What can hang from each mark:
libu: bufe tidufar
bopigob: dedas zugi
dedas: bopigob bufe
zugi: libu
nafuf: tidufar
bufe: dedas
tidufar: bopigob libu nafuf

Every row comes from one small tree of marks. Brackets hold a mark, then the marks that hang from it, in alphabetical order. Every link used is in the known rows. Which tree was each row made from?
Known rows:
(libu bufe): [-2.210 -0.561  0.263  0.385 -0.029  0.816  0.575  0.520  0.059  0.065
  0.547 -0.083 -1.290 -0.731  1.180  1.128 -0.483 -1.524  1.557  0.728
 -1.172]
(libu (bufe (dedas bopigob)) (tidufar nafuf)): [-0.442 -0.294  3.845  1.778 -1.457  0.536 -1.336 -0.546 -1.274 -1.435
  3.653  2.599 -2.612  1.714 -0.284  1.804  0.479 -3.709  2.160 -0.100
 -4.768]
(zugi (libu tidufar)): [ 1.196  1.100 -0.393  0.312 -1.410  0.725 -1.451  0.503  0.607  0.281
 -0.273  1.632 -2.542  0.802 -0.958  0.504  0.022 -2.851  1.888 -1.274
 -2.314]
(tidufar (bopigob dedas (zugi libu))): [ 0.532  2.697  0.233 -1.980  0.205 -1.471 -2.275  0.809 -0.081 -1.466
  1.245  0.651 -0.238 -0.049 -1.865  0.897  0.882  0.710 -0.449 -3.230
 -2.777]
(dedas (bopigob zugi) bufe): [-0.639 -1.387 -0.183 -0.361 -0.670 -2.673 -2.813 -0.986 -1.186 -1.072
  0.496 -0.034  4.130  2.787 -0.307 -0.274  1.984 -1.412 -0.819 -1.915
 -1.948]
(bufe (dedas (bopigob (zugi (libu tidufar))))): [ 3.690  3.242  0.948 -1.765 -1.223 -1.136 -3.504  1.104 -0.602 -0.418
  3.013  1.592  1.186  3.001 -1.730  0.192  1.660 -4.930  0.430 -3.866
 -4.589]
(nafuf (tidufar bopigob libu)): [ 0.318  1.047  0.483  1.443 -0.019 -0.503  0.224 -2.127 -0.500 -1.777
  0.724  1.517 -0.715 -0.984  0.376  2.146 -1.509  3.595  0.465  2.213
 -1.743]
(bopigob dedas (zugi (libu tidufar))): [-0.364  3.573 -1.021  0.093  0.083 -1.501 -2.597  1.321  1.244 -1.177
  1.316  2.247 -1.858  1.759 -2.645  0.910  1.452 -2.374  1.678 -3.735
 -3.110]
(bufe (dedas bopigob)): [ 1.847  1.348  2.685 -0.295 -0.479 -0.818 -1.060 -0.399 -1.607  0.575
  2.080  0.454  3.288  1.681 -0.245 -0.310  0.553 -1.470 -1.239 -1.886
 -1.692]
(tidufar bopigob libu): [ 0.800  0.148 -0.490 -0.306  0.399 -0.859  0.383 -0.733 -1.132 -2.416
  2.157  0.750  0.638  0.191  1.175  2.072 -1.617  1.814 -0.647  0.957
 -1.411]
(libu (tidufar (bopigob dedas) nafuf)): [-1.514 -0.375  2.585  3.061 -0.194 -0.952 -1.620 -1.807 -0.622 -3.144
  2.432  3.390 -4.844  0.561 -1.426  2.106  0.110  1.144  0.936 -0.245
 -2.724]
(zugi (libu bufe tidufar)): [-0.602  0.740 -0.245  0.392 -1.610  1.429 -0.914  1.080  0.586  0.243
  0.319  1.685 -3.874 -0.038  0.156  1.603 -0.470 -3.957  3.548 -0.461
 -3.377]
(dedas (bopigob (zugi (libu tidufar))) bufe): [ 0.770 -0.320 -0.936 -0.196 -2.009 -1.880 -4.263 -0.305 -0.622 -0.927
 -0.002  1.802  1.554  3.589 -1.202  0.222  2.323 -4.146  1.029 -3.010
 -4.125]
(dedas bopigob): [ 0.876 -0.689  1.477  0.880 -1.248 -0.640 -0.813 -1.043 -0.952  0.636
  0.151 -0.360  1.553  1.186  0.077 -1.132  0.124 -0.593 -0.842 -0.497
 -0.690]
(tidufar (bopigob zugi) (libu (bufe dedas))): [ 0.509  2.243 -0.306 -2.599  1.235 -1.015 -0.107  1.471 -1.399 -3.650
  5.775  0.979  1.410  0.491  1.252  4.302 -0.498 -0.918  0.165  0.145
 -4.214]
(libu tidufar): [ 0.047 -0.352 -0.259  1.802 -0.560  0.095 -1.011 -0.470  0.289 -0.377
  1.301  1.605 -2.654  0.973  0.091  0.722 -0.095 -1.771  1.247  0.118
 -0.926]
(nafuf (tidufar bopigob)): [ 0.297 -0.535  2.070  1.544 -0.949  0.342 -0.860 -2.410 -0.557 -0.228
 -0.150  0.704 -2.236 -1.765  0.120  0.992 -0.661  2.725  0.093  1.674
 -0.973]
(bopigob (zugi libu)): [ 1.990  2.220 -1.430 -3.166 -0.237 -0.223 -1.272  2.121  0.713 -0.776
 -0.746 -0.366  0.588  0.306 -1.592 -0.192  1.094 -1.125  0.451 -2.036
 -2.163]
(bufe dedas): [ 1.231  2.076  1.059 -0.875  0.622 -0.144 -0.401  0.695 -0.707  0.011
  1.926  0.870  1.755  0.272 -0.637  0.719  0.356 -1.192 -0.519 -1.373
 -0.929]
(libu bufe (tidufar bopigob nafuf)): [-1.337 -2.754  1.987  1.992 -1.458  1.294 -0.996 -1.131 -0.700 -2.748
  2.401  2.089 -6.338 -0.439  0.793  3.127 -0.796 -0.860  2.609  2.455
 -3.731]
(tidufar bopigob): [ 0.915 -1.206  0.982 -0.208 -0.367 -0.199 -0.752 -0.907 -0.991 -0.961
  0.973 -0.180 -0.866 -0.476  0.879  0.756 -0.681  1.014 -0.987  0.571
 -0.477]

Which tree is each row?
[ 1.989  2.431  0.694 -4.014 -0.167  0.521 -1.890  2.315 -0.964 -1.427
  2.940  0.386  0.005 -0.663  0.039  2.621  0.306 -2.646  0.652 -1.819
 -4.612] | (tidufar (bopigob (zugi (libu (bufe dedas)))))
[-2.165  3.423 -0.565 -1.657  0.570 -0.572 -0.981  2.414  0.936 -0.707
  0.839  0.638 -0.727 -0.132 -1.646  1.534  0.907 -1.706  2.025 -3.151
 -3.338] | (bopigob dedas (zugi (libu bufe)))
[ 0.627  1.299  1.622 -1.487 -0.178 -0.913 -1.497  1.184 -1.167 -0.403
  3.713  0.032  2.344  1.538  0.475  1.211  1.048 -3.301  0.073 -1.756
 -3.556] | (libu (bufe (dedas (bopigob zugi))))
[-1.809  2.752  1.509  2.703  0.865 -1.547  0.083 -2.345 -0.399 -2.059
  1.451  2.558 -0.367 -0.767 -1.107  2.525 -1.195  4.517  0.209  0.402
 -2.165] | (nafuf (tidufar (bopigob dedas) libu))
[ 1.007  3.563 -0.489 -3.897  0.222  0.501 -1.034  3.326  0.042 -0.761
  1.892  0.511  0.645 -0.187 -0.738  1.897  1.301 -3.463  1.507 -2.485
 -4.327] | (bopigob (zugi (libu (bufe dedas))))
[-2.231  2.474 -1.650  0.545  0.012 -2.531 -3.639  0.514  0.402 -1.611
  0.493  3.317  0.059  2.254 -2.862  1.851  2.697 -2.827  1.664 -4.359
 -3.839] | (bopigob (dedas bufe) (zugi (libu tidufar)))
[-1.323  3.760  0.823  0.808  0.685  0.715  1.345 -0.013 -0.233 -1.236
  2.108  2.390  0.628 -1.122  0.028  3.425 -1.015 -0.185  2.316  1.174
 -3.455] | (nafuf (tidufar (libu (bufe dedas))))
[-0.887  2.483  1.045 -0.677  0.699  0.662  1.734  1.325 -0.794 -3.647
  3.126  2.401 -0.282  0.015 -0.612  3.394 -0.456 -0.830  1.954  1.081
 -3.987] | (tidufar (libu (bufe dedas)) nafuf)
[-1.622  1.402  1.340  0.799  1.069 -1.287  0.792 -1.046 -0.876 -4.308
  2.384  2.590 -0.918  0.288 -1.728  2.724 -0.665  3.533 -0.179  0.192
 -2.723] | (tidufar (bopigob dedas) libu nafuf)
[ 2.672  1.405 -0.157 -2.445 -1.355 -1.072 -2.069  1.085 -0.077 -0.376
 -0.608 -0.784  2.130  1.453 -1.351 -1.374  1.347 -1.638 -0.279 -2.689
 -2.716] | (dedas (bopigob (zugi libu)))
[-0.033  0.571  2.950  0.008 -0.469  0.085 -0.529  0.122 -1.437  0.674
  2.673  0.480  1.850  0.795  0.949  0.940 -0.074 -2.623  0.152 -1.148
 -2.928] | (libu (bufe (dedas bopigob)))
[ 0.421  1.033  0.645 -1.453 -1.215  1.018 -1.704  0.239  0.296 -0.739
 -0.438  0.239 -3.152 -2.231 -0.255  1.989  0.156  0.268  2.443  0.749
 -4.028] | (nafuf (tidufar (bopigob (zugi (libu bufe)))))
[ 2.142  1.820  1.663 -1.971 -0.189 -1.712 -1.896  0.456 -1.113 -0.639
  2.956 -0.096  3.619  2.383 -0.623 -0.011  1.577 -1.904 -1.433 -2.303
 -2.330] | (bufe (dedas (bopigob zugi)))
[-3.562  1.576  0.459  1.470  1.446 -1.042  0.835 -0.393 -0.898 -2.454
  3.474  1.764 -0.536 -0.095  0.895  3.559 -1.817  1.094  0.563  0.015
 -2.909] | (tidufar (bopigob dedas) (libu bufe))
[-0.238  1.013  2.405  1.086 -1.272  0.070 -2.198 -0.784 -0.361 -2.407
  0.762  3.436 -5.278  0.068 -2.460  1.960  0.384  0.331  1.758 -1.687
 -4.062] | (zugi (libu (tidufar (bopigob dedas) nafuf)))
[ 0.973  0.090  0.676 -0.062 -0.396 -0.919 -1.832 -1.357 -0.045 -1.413
  0.618  0.339 -1.285 -0.961 -0.213  1.196  0.617  2.212  0.204  1.250
 -1.582] | (nafuf (tidufar (bopigob zugi)))
[ 0.822  0.178 -1.024 -1.796 -1.276 -1.888 -3.136  0.168 -0.965 -0.406
 -1.346  0.221  3.852  2.214 -1.527 -0.569  2.516 -2.598 -0.171 -3.068
 -3.270] | (dedas (bopigob (zugi libu)) bufe)
[ 0.854 -0.362  0.585 -0.448  0.074 -0.188  0.644 -1.015 -0.931 -4.360
  1.654  1.415 -1.401 -0.162 -0.586  2.099 -1.008  2.731  0.076  2.115
 -2.601] | (tidufar bopigob libu nafuf)
[-3.763  2.306  1.579  2.977  0.777 -0.700  0.717 -1.857 -0.425 -1.731
  2.219  2.657 -1.721 -1.651  0.256  3.848 -1.786  3.032  1.907  1.158
 -3.262] | (nafuf (tidufar (bopigob dedas) (libu bufe)))
[-3.762 -1.055  2.935  3.259 -0.261  0.008 -1.300 -1.352 -0.389 -2.955
  3.060  3.451 -6.337 -0.094 -0.217  3.455 -0.422  0.029  2.613  0.688
 -3.940] | (libu bufe (tidufar (bopigob dedas) nafuf))
[-3.718  1.349 -1.280  0.337  1.205 -3.142 -2.053  0.014 -0.299 -1.753
  1.012  1.580  2.811  1.946 -1.627  1.425  2.636 -0.158 -0.185 -3.074
 -1.502] | (bopigob (dedas bufe) zugi)
[-3.646  1.416  0.843  3.436  0.818 -2.394 -0.857 -3.241 -1.224 -2.318
  0.713  3.632  1.690  0.001 -1.127  3.461 -0.210  4.014  0.151 -0.469
 -2.598] | (nafuf (tidufar (bopigob (dedas bufe)) libu))
[-0.869 -0.872  0.706 -0.067 -0.170  0.697  1.167 -0.316 -0.971 -4.134
  2.233  1.468 -2.659 -1.065  0.825  3.337 -1.598  1.204  1.383  2.853
 -3.376] | (tidufar bopigob (libu bufe) nafuf)
[-0.523  2.480  2.081  0.646  0.278  0.361  0.646 -0.902 -1.248 -1.981
  3.337  2.258 -0.399 -1.484  1.006  4.177 -1.835  1.404  1.453  1.764
 -3.912] | (nafuf (tidufar bopigob (libu (bufe dedas))))
[-3.014 -0.456 -0.413  2.123  0.343 -3.271 -3.931 -1.667 -0.773 -2.885
  3.214  3.133 -0.483  2.480 -0.699  2.735  1.921 -0.807  0.357 -2.307
 -2.905] | (libu (tidufar (bopigob (dedas bufe) zugi)))
[-1.781  0.461 -0.050  0.070  0.294  0.915  1.919  0.616  0.008 -3.414
  1.155  1.428 -1.732 -0.522 -0.109  2.600 -0.997 -0.035  2.370  2.370
 -3.170] | (tidufar (libu bufe) nafuf)
[-2.215  1.139  1.444  1.814 -0.826  0.191 -1.725 -0.054 -0.337 -0.397
  1.958  2.700 -4.486 -0.176 -0.026  2.962 -0.792 -1.940  2.286 -1.782
 -4.117] | (zugi (libu bufe (tidufar (bopigob dedas))))
